Each row comes from the steps of one walk. Every step used is in the known rows, and no mark comes twice. Write the walk behind each row, first mark first.
Known rows
n > q: [ 0.88  0.68  0.49 -0.16  2.48  0.72 -0.03 -1.89 -0.06  0.38 -0.65  0.24
  1.90  0.06 -0.57 -1.31  0.75 -2.77 -1.58  0.24  0.34 -1.99 -1.48  2.01
  1.41  0.59  1.49 -0.34]
x > r > n > q > k > f: [-0.33  1.00  2.60 -1.37  5.10  3.68 -1.70 -2.82 -1.67 -1.11 -0.90  3.11
  1.09 -0.53 -0.18 -2.38  2.15 -5.67 -2.54  4.31  0.22  1.48  3.34  5.67
  3.72  1.82  6.01 -3.87]
n > r > k > y > h: [ 0.89 -2.06  0.87 -5.83  4.97  0.32 -0.23 -2.04 -0.21  2.14 -0.17 -0.68
  1.84  1.03  0.09  0.25 -0.07  3.28 -2.86  1.89 -2.04 -0.80  1.08  1.78
  3.86  0.50  3.45 -4.74]
f > k: [ 0.03  2.13 -1.33 -0.60 -0.70 -1.79 -1.42 -0.32  0.70  2.40 -0.55  1.88
 -0.43 -0.03 -0.54 -0.44 -0.03  1.52 -1.07  1.27 -0.04  0.10 -0.04  0.72
 -0.51  1.48  2.67  0.51]
q > x > r > k > y > h > c: [-0.52 -6.63  1.82 -1.68  3.99  2.02  0.77 -2.06  0.61 -0.99 -3.19  1.57
  2.22  1.70  1.94 -0.14  1.70  2.17 -2.36  1.62 -0.86  0.65  4.83  2.41
  3.42  1.70  1.23 -5.22]
f > k > q: [ 1.02  3.39 -0.36 -0.35 -0.34 -1.01 -2.42 -2.21  0.46  3.63 -0.27  2.63
 -0.08  0.44  0.14 -1.02  0.46  0.10 -2.97  2.06  0.93 -0.11 -0.44  2.21
  0.77  2.17  2.96  2.39]
n > r > k: [ 0.26  1.85 -0.26 -2.02  3.55  0.90 -0.59 -2.16 -0.69 -1.42 -0.45 -0.31
  1.50 -0.97 -0.91 -0.48  0.78 -0.79 -2.72  0.94  1.04 -1.74 -0.68  3.40
  3.06  0.05  3.59 -3.39]
f > k > r > n: [-1.14  3.54 -1.28 -1.56  0.86  0.31 -2.95 -2.06  0.22  3.17 -1.32  3.15
  0.82  0.20  0.75 -0.90  1.21 -1.41 -3.47  2.97  1.53  0.39  0.20  4.06
  1.36  1.63  5.41 -1.47]
r > n > q: [ 0.18  0.31 -0.33  0.15  4.02  1.18 -0.59 -1.85 -0.17  0.17 -1.51  0.44
  1.81  0.18  0.82 -1.43  0.76 -4.53 -2.26  1.02  1.53 -1.05 -2.22  3.62
  2.80  0.32  3.29 -4.15]
r > n > q > k: [-1.03  0.75  1.12  0.84  4.84  2.37 -1.49 -2.62 -0.93 -1.18 -1.40  1.21
  0.48  1.86  0.71 -1.91  1.62 -4.12 -1.82  1.95  0.08 -0.82 -0.77  3.95
  3.34  1.23  4.52 -4.66]
y > h: [ 0.53 -2.36 -1.10 -1.24  0.97 -0.33  0.94 -0.12 -0.10  1.05  0.35 -0.85
  0.48  1.33  0.89  0.50 -0.46  2.25 -1.56 -0.06 -1.14  1.06  0.37 -1.53
  0.19  1.19 -1.73 -1.81]
f > k > y: [ 0.25  0.48  0.87 -3.31 -0.55 -2.13 -1.85 -0.19  1.15  4.91 -0.66  2.49
 -0.61  0.61 -0.36 -0.21 -0.42  3.22  0.22  2.19 -1.91 -0.20  1.19  0.68
 -0.07  0.80  4.37  1.08]
k > f: [-0.11  1.64  0.25 -1.76 -0.55 -1.09 -0.20 -0.18 -1.86  0.98  1.14  1.06
 -0.24 -1.16 -0.04 -0.08 -0.38  0.62 -0.39  1.17 -0.40  1.96  1.06 -0.19
 -0.54  0.35  1.27  1.98]
k > q: [ 0.88  1.41  0.79  0.28  0.38  0.84 -1.17 -1.97 -0.14  1.27  0.32  0.81
  0.50  0.49  0.59 -0.56  0.53 -1.49 -1.87  0.92  0.83 -0.25 -0.25  1.46
  1.39  0.50  0.41  1.81]
r > n: [-0.73 -0.29 -0.83  0.26  1.46  0.25 -0.42  0.12 -0.12 -0.14 -0.84  0.24
 -0.13  0.18  1.41 -0.17  0.03 -1.78 -0.55  0.83  1.27  0.94 -0.71  1.58
  1.38 -0.28  1.63 -3.72]
k > y > h > c: [-0.43 -4.30  1.75 -2.97  1.47 -0.19  1.19  0.22  0.46  3.16 -0.84  0.89
  1.49  2.72  3.30  0.95 -1.86  5.10 -0.56 -0.25 -2.96  1.60  1.49 -2.75
  0.45  1.41 -3.32 -1.46]
k > q > n > r > x: [-0.41  2.65  1.63  0.29  5.30  5.55 -2.69 -5.45  1.33 -1.03 -2.30  1.76
  0.94  0.45 -0.23 -3.10  3.91 -5.33 -4.83  2.73  0.97 -1.73  0.13  7.38
  4.06  1.20  5.54 -2.06]
f > k > q > x: [-0.05  2.33 -0.53  1.44  0.05 -0.76 -2.92 -3.50  0.91  1.29 -1.63  2.97
  0.23  0.26 -0.69 -1.59  3.05 -0.91 -3.05  2.06  1.34 -1.09  0.03  4.13
  0.64  2.04  5.38  1.59]
f > k > q > x > r > n: [ 0.10  0.53 -0.25  1.36  2.20  2.09 -3.36 -3.24  1.90  0.49 -2.98  4.36
  0.87 -0.89 -0.27 -2.33  3.99 -5.11 -4.20  4.09  3.28 -0.07  2.51  7.49
  3.08  1.93  7.24 -3.17]
c > h: [ 0.03  0.39 -0.10  0.87 -1.91  1.00  1.16  0.08 -0.17 -0.93  0.60 -1.50
  0.44 -1.17 -0.80 -0.60 -0.34 -0.95  0.00  0.03 -0.40  0.90 -0.74 -1.22
 -0.38 -0.49 -3.96 -0.59]
n > r > x > q > k > f: [-0.58  2.66  2.91 -1.83  4.94  5.09  1.17 -4.71 -0.72 -3.23 -1.70  0.61
 -0.51 -1.11  0.79 -1.96  3.07 -4.19 -3.28  3.71 -0.95 -0.73  4.12  7.29
  2.55  2.68  7.10 -0.84]
q > n > r: [-1.48  1.60  1.18 -1.22  3.72  3.57 -2.69 -1.49  1.61 -1.68 -1.44  1.80
  1.30  0.60 -2.41 -1.91  1.89 -2.68 -1.38  1.26  0.18 -0.32  0.79  3.21
  2.06  0.44  3.27 -2.42]
x > r: [ 0.83 -1.16  0.93 -0.61  0.52  2.43 -0.20  0.02  1.04 -0.74 -0.58  0.98
  0.75 -1.14 -0.84 -0.46  1.10 -2.41 -0.51  1.22  0.48  0.18  3.18  1.80
  0.90  0.25  0.09 -1.05]
q > k > r > n: [-2.37  1.97  1.34 -0.15  2.44  3.39 -2.48 -2.55 -1.16 -0.75 -0.64  2.01
 -0.02  1.98  1.19 -0.91  1.93 -2.40 -1.76  2.65  0.18  0.78  1.70  3.90
  2.58  1.04  4.13 -2.54]
q > x > r: [-0.24 -2.56  1.10  1.25  1.16  2.76 -0.55 -1.21  1.55 -3.18 -1.99  1.36
  0.91 -1.43 -1.68 -1.11  3.51 -3.32 -0.75  1.13  0.96 -0.91  3.76  3.77
  0.82  0.40  2.51 -1.71]
b > y: [ 0.72 -3.38  0.54 -1.14  0.91 -0.57  0.68 -0.30  0.73  0.74 -0.67 -1.24
  0.23  0.13  1.44  1.71 -0.68  3.56 -1.61 -0.62 -0.74 -1.79 -0.17 -0.94
 -1.81  0.16  0.85  0.05]
x > q: [ 0.69 -0.80  0.60 -0.22  1.30  2.35  1.54 -0.56  1.13 -1.83 -1.51 -0.47
 -0.12  0.32  0.47 -0.45  0.80 -2.91 -0.51  0.66  0.88 -0.31  2.09  2.29
  0.55  1.11  0.83  0.62]

Write each row's walk
[-0.98 -2.89  0.26  1.59  2.65  3.28 -0.88 -1.15  1.31 -3.36 -2.94  1.76
  1.02 -1.27 -0.36 -1.21  3.49 -5.10 -1.27  1.93  2.20  0.10  2.98  5.22
  2.23  0.04  4.20 -5.44] => q > x > r > n
[-0.41  1.17  1.21  0.93  2.09  2.98 -3.28 -2.45  0.73  0.09 -0.97  2.19
 -0.23  2.38 -0.54 -2.01  1.88 -2.78 -1.73  1.71  1.13  1.10  0.74  2.63
  2.24  0.90  2.04  0.56] => k > q > n
[-0.37  1.46  0.41  0.23  1.24  2.95  0.11 -4.01 -0.36  0.31 -1.27  0.24
  0.69 -0.53  1.70 -0.94  2.56 -2.41 -3.25  1.52  0.35 -1.75  0.79  4.56
  1.48  0.90  2.93  0.17] => k > r > x
[-0.06  1.50  0.33 -0.57  3.20  2.82  0.79 -2.99  0.72 -1.07 -1.37 -0.61
  1.17 -2.02  0.27 -1.16  2.01 -2.42 -3.08  0.98 -0.10 -2.66 -0.48  4.78
  1.90  0.26  3.54 -2.77] => n > r > x
[ 1.00 -1.13  0.78 -0.31  4.72  3.55 -0.73 -1.75  0.90 -0.54 -2.14  1.52
  2.38 -1.10 -0.06 -1.82  1.81 -6.87 -2.78  2.25  2.14 -0.82  1.04  5.36
  3.74  0.52  3.44 -5.02] => x > r > n > q
[-0.97 -1.03 -0.23  2.04  4.56  1.63 -0.84 -3.12  0.17 -2.23 -2.88  0.88
  2.13 -0.12 -0.01 -2.14  3.30 -5.66 -2.37  1.05  1.96 -2.00 -1.86  5.48
  2.79  0.48  5.48 -4.74] => r > n > q > x
[-0.96  1.61  2.92 -0.63  2.09  5.21 -0.36 -3.34  0.13 -2.41 -1.30  1.08
  0.00  2.18  0.51 -1.10  2.79 -3.54 -1.69  2.37 -0.02 -0.78  4.43  4.70
  1.92  2.52  3.33  1.81] => x > q > k > r
[-0.40 -0.33  2.16  0.63  2.06  3.47  0.61 -1.42  0.44 -3.16 -1.33  0.09
 -1.41  2.02  0.51 -0.82  1.57 -2.37  0.06  1.49 -0.41 -0.13  3.36  2.84
  1.33  2.05  2.33  0.12] => x > q > k
[-0.41 -2.17  0.51 -3.63  0.54 -2.01 -0.18 -0.06  1.07  5.62 -1.38  2.70
  0.95  2.60  2.87  0.49 -2.00  6.71 -1.67  1.02 -3.00  1.69  1.40 -2.14
 -0.02  2.86 -0.49 -0.94] => f > k > y > h > c
[-0.81 -2.48 -0.10 -0.21  1.07  0.05  1.62  0.19 -0.05  0.60 -0.72  0.21
  1.57  1.93  3.14  0.76 -1.55  3.35 -1.95 -1.20 -1.07  1.94  0.07 -2.70
 -0.09  2.15 -4.84 -1.92] => y > h > c
[-1.25  1.44 -0.03 -0.92  1.54  2.13 -1.63 -1.71 -0.36  0.77 -0.90  1.39
  1.22  0.20  1.37 -0.38  1.23 -2.88 -2.28  1.70  1.43  0.42  0.26  3.27
  1.95  0.16  2.71 -2.00] => k > r > n
[-0.25 -3.33  2.06 -2.71  6.04  1.64 -0.97 -2.57 -0.55  2.37 -1.06  0.99
  0.85  3.80  1.79 -1.21  0.75 -0.08 -1.94  2.68 -3.04  0.17  0.81  2.46
  4.08  1.65  4.58 -5.91] => r > n > q > k > y > h
[ 0.77 -4.11  0.77 -4.00  1.25 -0.58  0.45 -0.02  0.39  3.64  0.23 -0.26
  0.45  1.88  1.00  0.69 -0.81  3.90 -0.23  0.82 -3.16  0.90  1.67 -1.55
  0.66  0.56  0.02 -1.24] => k > y > h
[ 1.56 -5.76  1.51 -2.54  6.53  2.46 -0.23 -4.37  0.45 -0.15 -2.57  0.59
  2.98  1.00 -0.79 -1.61  3.61 -1.67 -3.58  2.84 -0.61 -2.09  3.25  5.59
  5.06  1.51  5.77 -5.50] => n > q > x > r > k > y > h
[-0.48  3.97 -0.41 -1.84 -0.79 -0.03 -2.52 -2.23  0.27  3.27 -0.50  2.80
  0.87  0.14 -0.41 -0.71  1.18  0.44 -2.85  2.20  0.42 -0.29  0.97  2.53
 -0.01  2.13  3.78  2.19] => f > k > r
[-1.60 -3.61  2.97 -2.00  6.19  1.97 -0.33 -2.43 -0.43  1.95 -2.08  1.95
  1.92  4.55  4.03 -0.96 -0.34  1.05 -2.38  1.68 -2.83  0.86  0.51  1.09
  3.96  2.53  1.38 -6.06] => r > n > q > k > y > h > c
[ 2.15  0.31  0.98 -0.48  2.44  2.42 -1.33 -2.95 -0.53 -0.40 -0.59  1.08
  0.93 -0.38  0.03 -0.89  1.71 -3.41 -3.56  2.65  2.71 -0.40  2.45  4.78
  4.32  0.66  2.50 -1.30] => x > r > k > q
[ 0.00 -1.64  1.26  2.01  3.02  4.08 -2.01 -2.97  1.29 -2.01 -2.51  2.52
  1.34 -0.96  0.22 -1.78  4.11 -6.59 -3.15  2.76  3.17 -0.15  2.55  6.79
  3.65  0.43  4.53 -3.56] => k > q > x > r > n
[-0.19 -0.57  4.59 -2.64  5.70  5.89  0.83 -4.36  1.60 -1.66 -2.87  0.25
 -0.32  0.69  1.03 -1.77  3.18 -3.21 -1.81  3.37 -2.46 -3.17  4.25  7.52
  3.76  1.66  7.51 -2.20] => n > r > x > q > k > y
[ 0.00  3.60  0.04 -3.96  3.20 -0.31 -0.61 -2.24 -2.57 -0.54  0.57  0.67
  1.20 -1.99 -1.12 -0.48  0.46 -0.11 -2.89  2.10  0.64  0.43  0.31  3.09
  2.53  0.36  4.80 -1.62] => n > r > k > f
[-1.64  1.13  2.01 -0.29  3.71  5.76 -0.84 -3.28 -0.05 -2.43 -2.21  1.49
 -0.11  2.24  1.75 -1.25  2.79 -5.34 -2.27  3.25  1.17  0.28  3.85  6.16
  3.22  2.17  4.94 -1.81] => x > q > k > r > n
[-0.43  0.99  1.03 -1.41  6.52  5.47 -1.14 -3.18  1.37 -4.39 -3.30  0.69
  0.76  1.34 -1.61 -2.31  2.81 -5.15 -3.14  2.56  2.14 -0.86  2.48  7.17
  4.55  1.60  6.02 -3.82] => x > q > n > r > k
[ 1.19  1.53 -0.27  0.02  1.90  0.18 -1.12 -3.02 -1.59  0.46 -0.01  0.04
  0.14  0.91  0.79 -0.49  0.75 -1.01 -2.95  1.44  2.15 -0.50 -0.74  2.91
  3.32  0.55  2.32 -0.38] => r > k > q
[ 1.16 -0.99  0.08 -0.60  2.13  1.81 -0.20 -1.03 -0.37 -1.73 -1.02  0.21
  0.53 -0.86 -0.46 -0.43  1.05 -1.85 -1.61  1.75  1.63 -0.02  2.70  3.40
  2.94  0.38  2.08 -3.05] => x > r > k
[-1.31  2.19  1.77 -1.07  0.43  0.04 -1.00 -0.96 -2.62 -0.54  1.12  1.86
 -1.56  0.65  0.00 -0.46  0.35  1.25  0.22  1.99 -1.82  2.46  2.46  0.06
  0.11  1.11  2.61  1.27] => q > k > f
[-0.32  1.23  2.53 -0.08  5.32  6.40  1.26 -4.54  1.18 -4.17 -2.78 -0.32
 -0.34  0.09  0.85 -1.91  3.51 -4.91 -3.02  2.48 -0.61 -2.81  2.98  7.65
  3.21  2.48  5.97 -2.72] => n > r > x > q > k
[-0.36  3.69 -0.91 -0.57  0.39  1.20 -1.45 -4.26  0.34  2.66 -1.80  2.08
  0.32 -0.55  1.01 -1.36  2.43 -0.71 -4.35  2.81  0.33 -1.66  0.78  5.43
  0.79  2.31  5.59  0.69] => f > k > r > x
[ 0.28 -2.96  1.83 -5.27  7.81  4.80 -0.55 -3.17  1.88 -0.69 -3.21  0.20
  1.24  3.40 -0.55 -1.59  2.04 -1.19 -3.19  3.45 -1.08 -0.06  4.06  5.45
  5.27  1.94  5.92 -5.16] => x > q > n > r > k > y > h
[-0.29 -0.58  1.74  1.96  3.18  4.72  1.81 -3.50  0.30 -3.67 -2.66 -0.80
 -2.04  1.40  2.17 -1.44  2.88 -3.66 -1.51  2.23 -0.56 -1.20  3.08  5.70
  2.05  2.38  4.35 -1.63] => r > x > q > k
[ 0.22 -1.68  0.39 -0.09  2.15  2.74 -0.56  0.20  0.95 -0.89 -1.51  1.16
  0.68 -1.02  0.43 -0.64  1.01 -4.18 -1.20  2.04  1.72  1.13  2.61  3.32
  2.39 -0.12  1.98 -4.76] => x > r > n
[ 0.49 -1.55  0.88 -2.78  1.78 -1.05 -0.59 -0.94 -0.88  1.59 -0.46 -0.09
 -0.13  1.03  0.47  0.14 -0.24  2.09  0.13  1.51 -0.81 -0.42  0.91  1.38
  2.57 -0.69  3.62 -1.59] => r > k > y
[ 0.87 -1.84  0.52  1.13  5.08  2.99 -0.60 -4.35  0.11 -3.76 -2.84  0.69
  2.63 -0.96 -1.96 -2.35  4.43 -5.64 -3.31  1.98  2.54 -2.95  1.70  7.33
  4.39  0.98  5.83 -4.20] => n > q > x > r > k
[-1.38  3.07 -0.73  0.32  3.85  1.60 -3.42 -5.25  0.67  1.09 -3.40  3.68
  2.94 -0.02 -0.63 -2.91  4.47 -5.18 -5.16  3.18  2.37 -2.36 -0.83  8.06
  2.71  2.38  9.11 -2.49] => f > k > r > n > q > x
[ 0.89 -1.21  0.12  1.13  2.43  3.61  2.86 -2.68  1.07 -2.28 -2.76 -1.42
 -0.68 -0.32  2.10 -1.07  2.14 -4.17 -2.13  1.30  0.98 -1.68  1.70  5.19
  1.48  1.39  2.88 -0.88] => r > x > q
[ 0.82  1.06  0.54  0.98  0.77  1.90 -3.00 -3.46  2.20  0.52 -2.16  4.03
  0.93 -0.98 -1.54 -2.12  4.04 -3.21 -3.62  3.20  1.88 -0.93  3.23  5.87
  1.70  2.33  5.60  0.56] => f > k > q > x > r
[-0.41 -3.58  2.35 -2.92  2.07  0.50 -0.37 -0.74 -0.33  2.22  0.40  0.39
 -0.83  3.65  1.04  0.21 -0.12  4.50  0.22  1.76 -4.57  1.07  3.07 -1.27
  1.47  1.29  1.37 -1.90] => q > k > y > h
[-0.40  2.17  0.56 -0.91  4.15  3.02 -1.83 -3.73 -0.44  1.17 -1.52  1.45
  3.18  0.26  0.70 -1.61  2.09 -5.75 -3.88  1.90  1.86 -1.68 -1.15  5.30
  3.44  0.89  4.06 -2.51] => k > r > n > q
[-0.88 -4.97  3.63 -1.08  4.55  4.46  3.02 -3.15  0.76 -0.44 -3.58  0.14
 -0.47  3.97  5.28 -0.63  1.03  1.53 -2.16  1.91 -3.39  0.18  4.59  2.95
  2.73  3.71  1.11 -2.81] => r > x > q > k > y > h > c
[ 1.00 -3.49  2.54 -1.50  5.50  2.68 -1.25 -4.21  0.64 -1.34 -2.95  1.33
  2.53 -0.27 -1.80 -2.14  4.06 -3.91 -2.08  2.87  0.55 -3.32  2.92  7.15
  5.01  0.28  7.48 -3.60] => n > q > x > r > k > y
[ 0.72  0.68  1.22 -0.70  4.52  5.11  2.24 -3.76  1.84 -2.63 -2.89 -0.95
  0.97 -1.68  0.91 -1.60  2.88 -5.34 -3.64  1.65  0.77 -3.17  1.43  7.10
  2.41  1.52  4.57 -2.07] => n > r > x > q
[-0.02  0.05  0.98  2.06  0.89  1.32 -1.46 -3.24  0.28 -1.16 -0.98  1.38
  0.70  0.22 -0.30 -1.19  3.14 -2.50 -2.01  0.79  1.37 -1.30 -0.01  3.29
  1.21  0.45  2.67  1.02] => k > q > x
[ 0.11 -2.30  0.00  1.23  2.68  2.29 -0.48 -2.33  0.09 -4.16 -2.32  0.57
  0.76 -0.96 -1.39 -1.11  3.70 -2.96 -1.83  1.79  2.26 -1.09  3.14  5.30
  2.92  0.38  4.36 -3.92] => q > x > r > k
[ 0.95 -3.82 -0.19 -3.75  2.67 -1.19  0.52 -1.11 -1.00  2.79 -0.05 -1.00
  0.26  2.41  1.46  0.63 -0.73  4.46 -1.31  1.39 -1.96  0.60  1.18 -0.26
  2.77  0.42  1.85 -3.50] => r > k > y > h
